Each row comes from the steps of one path. Every step used is in the known rows, and no mark comes twice. Write the path behind each row, first mark first.
In the rows, zero is written as 128.
Known rows:
miborum/dakoz: [138 101 144 119 150  89 110 128 107  81 107 100  98 162 174 121 168 156
 131  91 144 128  66 145 137 145 133  62 114 121 170 110 142 116 155 120
 124 153  81 159 146 133]
keban/nugi/nerizal/duru/vodom/mana/divig: [145 120 132 133 141 108 132 135  97  49 113 109 163 137 165 171 159 110
 137 122  72 137 162 157 193 157 169  78 165 165 122  53 129  67 139 136
 116 135  74 167 156 126]
kabu/dakoz/miborum/vodom: [133 105 125 154 195  63 127 109 114 109  88 111  90 164 184 149 139 113
 138 129 142 127 111 168 131 160 118  57 147 141 182 103 131 135 154 124
 101 141  90 127 124 128]
dakoz/kabu/vodom: [150 106 126 132 137  71 110 109 121  97 101  93  81 119 163 131 170 138
 130 146 140 109  68 168 123 159 121  29 137 115 164 115 122 128 137 138
  97 136  77 168 134 135]
budo/kabu: [144 139 143 119 149  99 115 120 115  89  74  78  98 146 174 132 152 153
 143 100 110 137  65 132 141 159 183  44 133 106 157 103 132 109 144 102
 123 142  66 160 133 122]
kabu/vodom/duru/nugi: [134  96 120 128 155  95  97 113  82  83 127  91 102 113 181 158 176 137
 127 109 134 131 110 169 139 161 131  49 154 155 156  91 126 106 144 139
 105 145  95 183 152 125]
nerizal/nugi/duru/divig: [115 108 159 122 159 110  95 153 102  87 116  97 137 129 167 149 162 144
 126  83  97 114  96 149 166 134 170  66 138 138 149  77 128  75 143 109
  88 154  83 176 136 115]
budo/tudiza/miborum/vodom/mana/divig: [157 155 121 120 176  93 122  86 116  86  91 120 105 151 157 172 156 119
 162 115 111 138 143 126 141 122 154  26 190 143 169  81 159  96 158 136
 134 169  80 143 109 119]
maki/mana: [153 148 161 100 163 101 118 140  98  85 108  86 117 160 171 111 163 148
 131 104 156 118  63 161 158 159 171  48 135 157 149 109 126 101 141 133
 135 149  62 149 126 144]
laka/vodom: [142 117 131 113 142  87 139 145 111  94 114  96 102 148 162 171 154 142
 132 108 154 114  85 143 143 152 143  67 159 135 152 107 127  98 150 109
 117 138  79 136 138 156]
divig/mana: [155 125 121 108 138 101 118 146 104  90 124 116 116 150 176 141 152 135
 143 114 143 126 104 158 132 156 148  52 136 117 140 116 132  86 162 121
 123 138  75 154 153 135]
nerizal/duru/vodom/mana/divig: [144 126 110 113 144 102 134 127 108  60  96 101 137 132 146 153 178 122
 148 112  99 142 121 147 162 127 172  47 164 149 135  79 162  82 133 142
 138 124  74 185 132 120]
nerizal/nugi/duru/vodom: [127  90 147 111 147 101 106 143 117  82 111 100 127 128 162 154 157 139
 132  95 111 106  94 147 168 142 148  75 130 125 149  76 126  68 131 113
 105 135  88 173 115 128]
miborum/vodom/mana: [150 116 122 123 160  85 136 117 125  90  98 110 103 139 163 143 157 149
 150 102 132 115  94 161 139 138 142  50 160 153 170  86 149 110 151 137
 128 175  91 147 155 136]
miborum/vodom: [133 100 127 131 152  87 123 129 121  95 110 111 115 154 172 144 161 140
 144  94 140 123  97 146 137 148 140  43 152 133 168  95 139 117 153 136
 116 150  80 129 140 132]
budo/liti: [147 125 140 124 130 107 137 125 122  99  74  84  97 145 158 136 150 142
 136 117 122 143  83 144 151 157 160  49 137 113 141  91 149  96 138 104
 142 138  65 155 108 133]
tudiza/miborum: [146 129 162 111 155  95 122 116 129 113 123  90  95 138 165 133 163 111
 149 104 130 122  86 144 147 144 155  70 152 139 160 122 137  96 145 133
 122 151  62 147 115 140]
liti/budo/tudiza/miborum: [147 151 159 104 174 111 113 111 106  99  67  92  73 165 172 172 154 131
 168 115 125 146 103 142 171 144 153  66 174 143 153 103 142  69 187 113
 120 151  82 131  84 147]
dakoz/miborum/vodom/duru: [153 111 157 139 168  85 129 107 114  95 114 106  97 163 165 156 163 112
 153 120 105 135 129 185 128 137 134  57 145 136 189 103 164 125 144 133
 119 153  96 146 136 114]
liti/budo/tudiza: [142 143 144 106 156 112 118 128  91  82  58  89  83 177 173 165 156 161
 156 108 139 150  81 138 170 150 161  48 155 126 148  94 135  76 189 110
 121 140  90 139 103 141]
miborum/dakoz/kabu/vodom: [144  81 121 137 144  66  98 103 116  86 101 105  72 128 172 132 171 149
 121 138 146 114  70 171 112 150  96  38 112 115 179 115 125 141 143 129
  99 148  91 171 145 134]
keban/nugi: [145 125 143 132 116 109 116 143 102  91 117  87 118 160 191 134 158 141
 120  99 130 116  91 161 188 167 173  62 160 141 150 101 120  96 156 134
 119 141  74 151 159 131]
kabu/vodom: [133 109 117 120 140  89 123 117 106  93 109  91 102 130 177 128 160 136
 133 112 152 121  81 149 140 178 123  45 144 139 158 103 122 116 154 131
 101 131  71 154 142 138]
miborum/vodom/duru/nerizal/nugi: [121  83 123 134 157 104  95 131 110  91 135 107 128 114 178 166 176 144
 153 101 100 127 134 175 134 132 150  67 147 147 169  65 154  87 132 132
 106 143 113 170 142 110]
laka/vodom/mana: [156 134 120 105 155  84 153 132 110  91 100  97  95 130 152 169 150 151
 137 115 143 105  87 158 143 143 148  72 166 155 153 100 140  89 146 114
 128 162  90 153 154 162]
liti/budo/kabu: [133 135 133 111 151 101 117 125 118  89  61  78  82 162 169 157 145 169
 151 106 120 156  71 136 157 156 170  50 154 120 144  96 129  97 168  92
 116 145  85 142 121 135]
maki/mana/divig: [151 159 135 101 156  97 119 134  95  72 126  97 140 176 159 116 166 143
 129 106 158 148  82 135 147 151 171  18 152 142 136 105 134 104 137 135
 136 137  54 151 122 126]
mana/divig: [140 137 118 114 133 100 129 127 112  80 123  97 124 163 160 125 169 135
 140  99 138 156  82 112 137 149 158  21 158 112 141 105 140 105 145 133
 124 127  56 157 134 114]
tudiza/miborum/vodom/mana/divig: [149 137 112 117 171  82 134  96 136  94 127 121 109 142 145 153 153 115
 155 113 121 137 129 135 135 122 138  40 193 155 163  92 164 107 145 144
 132 170  75 142 132 121]
nerizal/duru: [129 114 161 120 152 118 126 128 109  82 100  83 133 142 169 135 182 136
 147  95 115 128 100 151 152 152 170  64 136 131 146  99 150  99 147 131
 119 127  79 161 143 127]
vodom/duru/nugi: [145 107 149 124 153 104  99 132  86  86 124  88 105 136 173 150 180 139
 133  95 123 140 104 161 149 136 170  54 148 146 150 100 141  93 140 139
 124 152  89 182 145 119]
nugi/duru/vodom: [134  97 168 105 158  89 118 139 117  86 101 103 103 138 166 136 156 123
 144 104 112 114  68 144 161 160 147  67 118 124 156  93 124  92 140 122
 113 135  69 156 109 136]
tudiza/miborum/dakoz/kabu/vodom/duru/nugi/keban: [151  79 172 139 164  53  68  88 105  91 138 116  51  90 158 182 188 111
 142 163 113 121 129 182 131 147  76  64 117 149 188 109 120 126 132 119
 102 185 113 185 137 118]
laka/vodom/miborum/dakoz: [139 110 121 122 135  72 141 137 109  75 104 104  78 150 162 175 155 165
 117  92 137 114  89 174 117 153 118  96 146 139 173 106 142  83 141 101
 118 159  99 145 142 143]
miborum/vodom/duru/nerizal/nugi/keban: [123  88 153 133 148  90  95 135 109  89 138 115 121 103 169 178 179 141
 166 113  91 125 147 164 155 156 131  67 124 146 176  59 134  92 131 109
 101 149 122 163 141 100]
miborum/dakoz/kabu: [157  94 152 135 147  74 100 121 121  87 102 104  74 156 162 124 172 156
 127 122 136 119  56 169 120 126 128  44 113 105 175 120 140 126 140 128
 119 161  86 173 141 127]
nugi/duru/vodom/laka: [141 100 163  95 153 109 118 142 113  81  85 115  96 120 158 145 160 124
 166 102 109 108  78 158 166 148 129  69 103 133 161  79 159  85 116 128
 123 154  79 171 138 125]
dakoz/miborum: [163 134 147 123 141  83 131 117 114 104 108  85  98 166 164 132 157 119
 136 116 119 122  84 171 143 151 152  54 155 120 161 123 136 113 149 121
 117 137  69 149 119 124]

Write each row's path:
[149  85 120 130 133  80  99 106 113  78  85 119  69 112 159 140 176 150
 142 139 144 113  67 180 115 141  81  40 100 122 184 101 163 137 119 133
 108 170 104 187 176 124]
miborum/dakoz/kabu/vodom/laka
[151 123 118 114 112  82 130 141 120  84  84  92  88 136 169 147 156 137
 129  98 108 115  74 176 148 148 154  78 151 145 156 103 142  66 125 129
 127 142  79 163 101 127]
duru/vodom/miborum
[143 103 167 117 133 120 112 154 105  76  95 112 107 129 181 156 154 123
 149 106 102 101 102 175 206 162 147  81 121 151 156  74 146  82 119 135
 121 153  86 169 162 118]
keban/nugi/duru/vodom/laka
[119 110  97 122 144  74 116 102 111  64  50  87  53 145 182 171 140 188
 127 109 116 151  82 166 118 180 106  70 144 131 170  88 132  95 164  76
 101 158 113 151 136 124]
liti/budo/kabu/vodom/miborum/dakoz
[143 113 143 117 162 105 116 116 136 108 110 127  98 124 161 161 160 114
 178  98 127 112 114 159 146 125 120  65 154 162 182  92 184 110 123 143
 127 178  85 141 150 130]
tudiza/miborum/vodom/laka
[132 101 177 122 146 105 109 141  98  94 129  89 109 133 197 133 159 127
 134 117  88 104 101 173 182 186 171  80 139 140 151  84  97  97 150 126
 101 134  75 151 143 113]
keban/nugi/duru/nerizal
[128 108 137 120 156 112  88 166  91  82 134 124 143 127 173 170 148 135
 128  99 106 114 126 165 149 132 162  66 128 133 136  84 122  59 156 101
  87 150  92 175 152 117]
nerizal/nugi/duru/divig/mana
[146 127 133  97 164  89 134 123 115  67 105 107 109 137 142 138 157 126
 149 113 102 135  87 129 148 140 148  46 148 131 143  78 134  87 134 128
 128 146  70 175 119 117]
nugi/duru/vodom/mana/divig
[154 112 134 137 147  70 128 115 123 108 107 108 100 172 167 153 153 119
 148 114 125 120 114 175 135 145 135  51 169 128 178 110 141 128 152 123
 114 149  79 124 116 126]
dakoz/miborum/vodom
[142 116 158 131 123  94 126 147 114  73  93  95  96 136 190 158 148 131
 117 103  82 101 101 188 184 177 158  97 149 154 156  89 118  62 132 123
 112 148  88 157 126 112]
keban/nugi/duru/vodom/miborum
[139 119 153 112 161 104 136 134  98  85 114  96  98 136 159 168 169 131
 146 108 131 131 100 159 138 147 145  74 136 139 163 100 151  95 140 121
 121 144  88 158 153 147]
laka/vodom/duru
[132 101 105 128 130  74 125 107 106  71  90  96  83 132 179 137 160 162
 119 101 137 124  79 171 110 177  94  73 134 140 177 101 134 103 143 118
 106 154  95 163 149 126]
kabu/vodom/miborum/dakoz
[131  99 176  99 170  94 113 130 106  96 119  93  99 126 177 121 165 127
 155 110  94 111  73 147 144 175 154  68 123 121 154  89 111 101 142 121
 104 132  68 154 117 119]
nugi/duru/nerizal
[144 108 168 130 195  88  86  77  98  80  65 107  32 133 169 181 170 132
 157 157 118 151 109 184 128 134  90  61 121 135 189  99 157 104 172 120
 103 168 122 170 111 137]
liti/budo/tudiza/miborum/dakoz/kabu/vodom/duru
[141 107 119 146 186  78 127 113 108 101  78 124  87 140 175 160 141 114
 156 129 137 124 117 178 132 149 107  57 134 147 187  91 168 133 132 131
 111 160 103 142 155 119]
kabu/dakoz/miborum/vodom/laka
[137  89 133 137 167  93  99 128  95  88 130 111 109 138 176 173 175 141
 141  93 124 134 123 170 141 131 147  48 161 155 168  83 143 108 147 141
 120 166  99 159 151 116]
miborum/vodom/duru/nugi
[142 105 126 121 145 104 122 131 121  87  95 126 110 137 165 153 164 143
 167  94 137 116 102 154 144 136 126  44 138 141 176  82 179 115 127 138
 124 168  94 145 166 121]
miborum/vodom/laka
[156 112 143 136 130  65 113 118 125  77  89  99  59 145 160 131 172 163
 117 124 112 119  56 187 100 130 131  60 118 109 178 123 150 101 125 125
 117 175  98 177 134 113]
vodom/miborum/dakoz/kabu
[129 109 169 136 186 101  94 128 115 109 120 116  97 129 166 168 168  90
 158 101  92 134 137 175 146 111 148  76 152 175 187  92 166 106 141 144
 109 179  81 152 133 124]
tudiza/miborum/vodom/duru/divig
[128 110 184 141 151 122 127 135  98  70 119  93 157 145 188 150 162 123
 140 106  86 123 141 161 184 182 169  90 131 144 137  73 117  84 151 128
  98 135  70 143 170 136]
keban/nugi/nerizal/duru
[123 107 160 117 161 111 119 131 116  82 119  92 132 137 164 137 160 155
 137  91 117 114  88 138 153 153 155  61 126 116 149  85 131  80 141 112
 102 141  88 171 138 122]
nerizal/nugi/duru
[121 104 181 130 168 108 112 149  91  77 102 100 149 134 165 153 169 107
 150 101  73 133 121 154 156 148 170  83 119 153 141  73 130  88 146 125
  90 144  59 151 140 135]
nugi/nerizal/duru/divig
[137 126 144 122 119  95 108 138 114  88 116  94 126 127 161 152 168 156
 144  98 130 118 100 133 170 161 143  57 131 126 153  91 120  81 140  97
 109 145  94 161 141 123]
nerizal/nugi/keban
[144 103 169 124 175 100 108 128  87  75 134 100 115 127 167 158 165 128
 144 104 101 143 111 152 139 156 151  69 125 145 143  82 125  85 140 129
 106 165  80 170 145 128]
vodom/duru/nugi/nerizal
[149 114 147 118 127  76  99 140  99  92 127  96 105 133 169 164 172 142
 139 109 132 121  94 139 176 164 146  46 149 138 149 102  98  99 148 107
 117 153  83 150 131 121]
duru/nugi/keban
[144 128 137 139 184  71 130 113 105 106  85  85  83 156 180 130 142 112
 131 131 140 133  82 162 137 165 137  62 133 130 166 117 127 121 153 121
 106 133  78 148 121 132]
kabu/dakoz/miborum
[138  95 164 132 132 125 117 152  92  59  94 116 149 115 179 174 163 109
 157 112  77 112 146 185 208 164 149 103 122 168 141  54 149  70 119 136
 110 145  85 160 175 132]
keban/nugi/nerizal/duru/vodom/laka
[149  85 166 126 150  60 109 126 131  72  83 113  53 134 155 148 161 144
 124 128  90 105  63 191 117 135 116  79  99 115 180 106 135  92 114 117
 109 167  99 180 110 112]
nugi/duru/vodom/miborum/dakoz/kabu
[136 111 135 120 125 100 130 138 117  74  77  88 118 125 165 163 177 131
 138 100  85 118 102 182 150 144 165  90 149 151 151  93 158  60 125 132
 123 127  84 167 116 122]
nerizal/duru/vodom/miborum
[145 102 145 121 158  83 111 136  95  88 132 103 124 143 169 156 154 132
 134 103 120 125  98 141 146 162 151  64 151 136 134  90  97  92 148 124
 100 155  65 147 128 137]
duru/nugi/nerizal
[123 114 160 127 152 116 105 150  92  85  99  88 140 138 170 146 181 122
 140  93  94 132 104 161 165 131 187  67 144 152 149  91 148  93 151 129
 106 137  66 167 140 122]
nerizal/duru/divig
[125 108 179 123 173 110 136 126 106  72 106  98 147 140 165 141 169 121
 156 103  90 129 113 142 143 169 155  77 111 132 141  80 132  90 145 124
 102 134  63 148 143 136]
nugi/nerizal/duru
[137 109 142 117 115  86  94 142 108  95 134  90 122 109 168 157 172 145
 151 113 107 109 100 145 174 171 149  65 133 131 149  82 108  80 135  98
 101 133  91 162 125 116]
duru/nerizal/nugi/keban
[134 110 160 118 134 101  93 137  98  86 133  88 113  96 165 156 186 138
 162 117  87 126 121 162 157 164 151  72 110 138 158  73 128  75 126 106
 109 139 108 186 141 107]
vodom/duru/nerizal/nugi/keban
[130  62 120 142 145  78  70 103  97  78 129 101  82  90 174 155 185 153
 124 144 107 118 102 201 106 139 106  60 107 132 177  83 139 110 124 126
  89 146 124 212 151 114]
miborum/dakoz/kabu/vodom/duru/nerizal/nugi
[137 109 147 124 167  87 118 113 139 115 126 113 101 145 166 153 158 111
 156 102 131 116 110 149 144 136 133  65 165 148 175 107 145 114 149 138
 116 162  74 126 120 138]
tudiza/miborum/vodom
[147  80 128 142 158  77  66 131  83  73 115 132  74 112 174 162 173 124
 125 151 117 132 123 211  98 126 101  58  92 138 176 106 143 115 147 127
  96 167 107 200 175 126]
miborum/dakoz/kabu/vodom/duru/divig/mana
[156 109  89 131 147  61 112  86 116  64 109 111  79 129 147 131 171 155
 122 147 140 139  86 158 101 136  98  12 139 123 164  97 142 136 137 135
 116 160  93 191 158 119]
miborum/dakoz/kabu/vodom/mana/divig
[136  99 142 111 136 124 117 142 104  72  80 103 125 114 159 159 184 123
 168 104 105 116 106 169 173 132 153  74 128 150 152  79 186  83 115 139
 131 136  86 174 151 127]
nerizal/duru/vodom/laka
[133  89 126 160 207  67 103 111  85  99 113 113  88 145 189 180 152 108
 133 128 125 140 144 190 131 141 124  59 157 159 179  91 137 130 149 133
 105 154 110 153 131 112]
kabu/dakoz/miborum/vodom/duru/nugi
[167 138 115 130 172  69  98  58 106  72  86 114  61 126 153 158 166 129
 136 161 121 132 113 149 113 126 107  22 153 123 178 100 145 118 150 129
 118 169  90 187 117 120]
budo/tudiza/miborum/dakoz/kabu/vodom/mana/divig
[127  94 123 116 148 107 112 146  97  90 140  93 116 103 166 194 169 141
 138 114 109 115 126 172 144 143 155  91 151 149 151  78 142  70 133 113
 104 130 112 178 139 136]
laka/vodom/duru/nerizal/nugi
[147 121 112 148 205  57 141 100 114 105  76 110  79 146 177 148 136 124
 140 137 133 118 110 183 126 150 120  59 153 160 182  93 138 128 154 129
 115 164 102 145 140 134]
kabu/dakoz/miborum/vodom/mana
[137 100 168 123 136 101 110 151 106  84 111 103 109 146 189 148 152 122
 128 109 107 102  97 168 206 171 159  83 139 142 152  89 106  85 146 127
 112 135  75 152 132 129]
keban/nugi/duru/vodom
[131 107 163 146 145 122  98 170  75  69 131 124 168 140 196 184 150 100
 134 118  70 124 177 185 183 162 174  98 133 162 125  72 110  63 167 119
  86 145  71 149 184 133]
keban/nugi/nerizal/duru/divig/mana
[136  83 117 137 140  88  84 109 109  93 127  89  94  80 173 151 185 138
 131 154  98 113 103 198 120 145 136  52 131 133 161  86 134 101 120 139
  85 129 114 210 137 114]
dakoz/kabu/vodom/duru/nerizal/nugi
[131 103 136 118 146 115  98 133  97  89 133  85 123 111 175 144 181 141
 144 102  94 132 109 170 146 141 175  73 136 142 152  80 146  73 131 128
 111 135 100 194 143 111]
vodom/duru/nerizal/nugi
[129  85 163 149 131  91 118 140  99  46  97 108 130 140 188 172 159 130
 118 100  70 118 147 195 171 168 141 132 127 161 154  67 128  60 136 116
 107 154  96 154 150 130]
keban/nugi/nerizal/duru/vodom/miborum/dakoz
[122  85 119 160 199  75 102 110  96 104 114 105 103 122 188 169 154 115
 143 137 100 132 149 200 121 146 128  79 138 154 178  73 142 106 140 125
  90 135 125 164 127 110]
kabu/dakoz/miborum/vodom/duru/nerizal/nugi
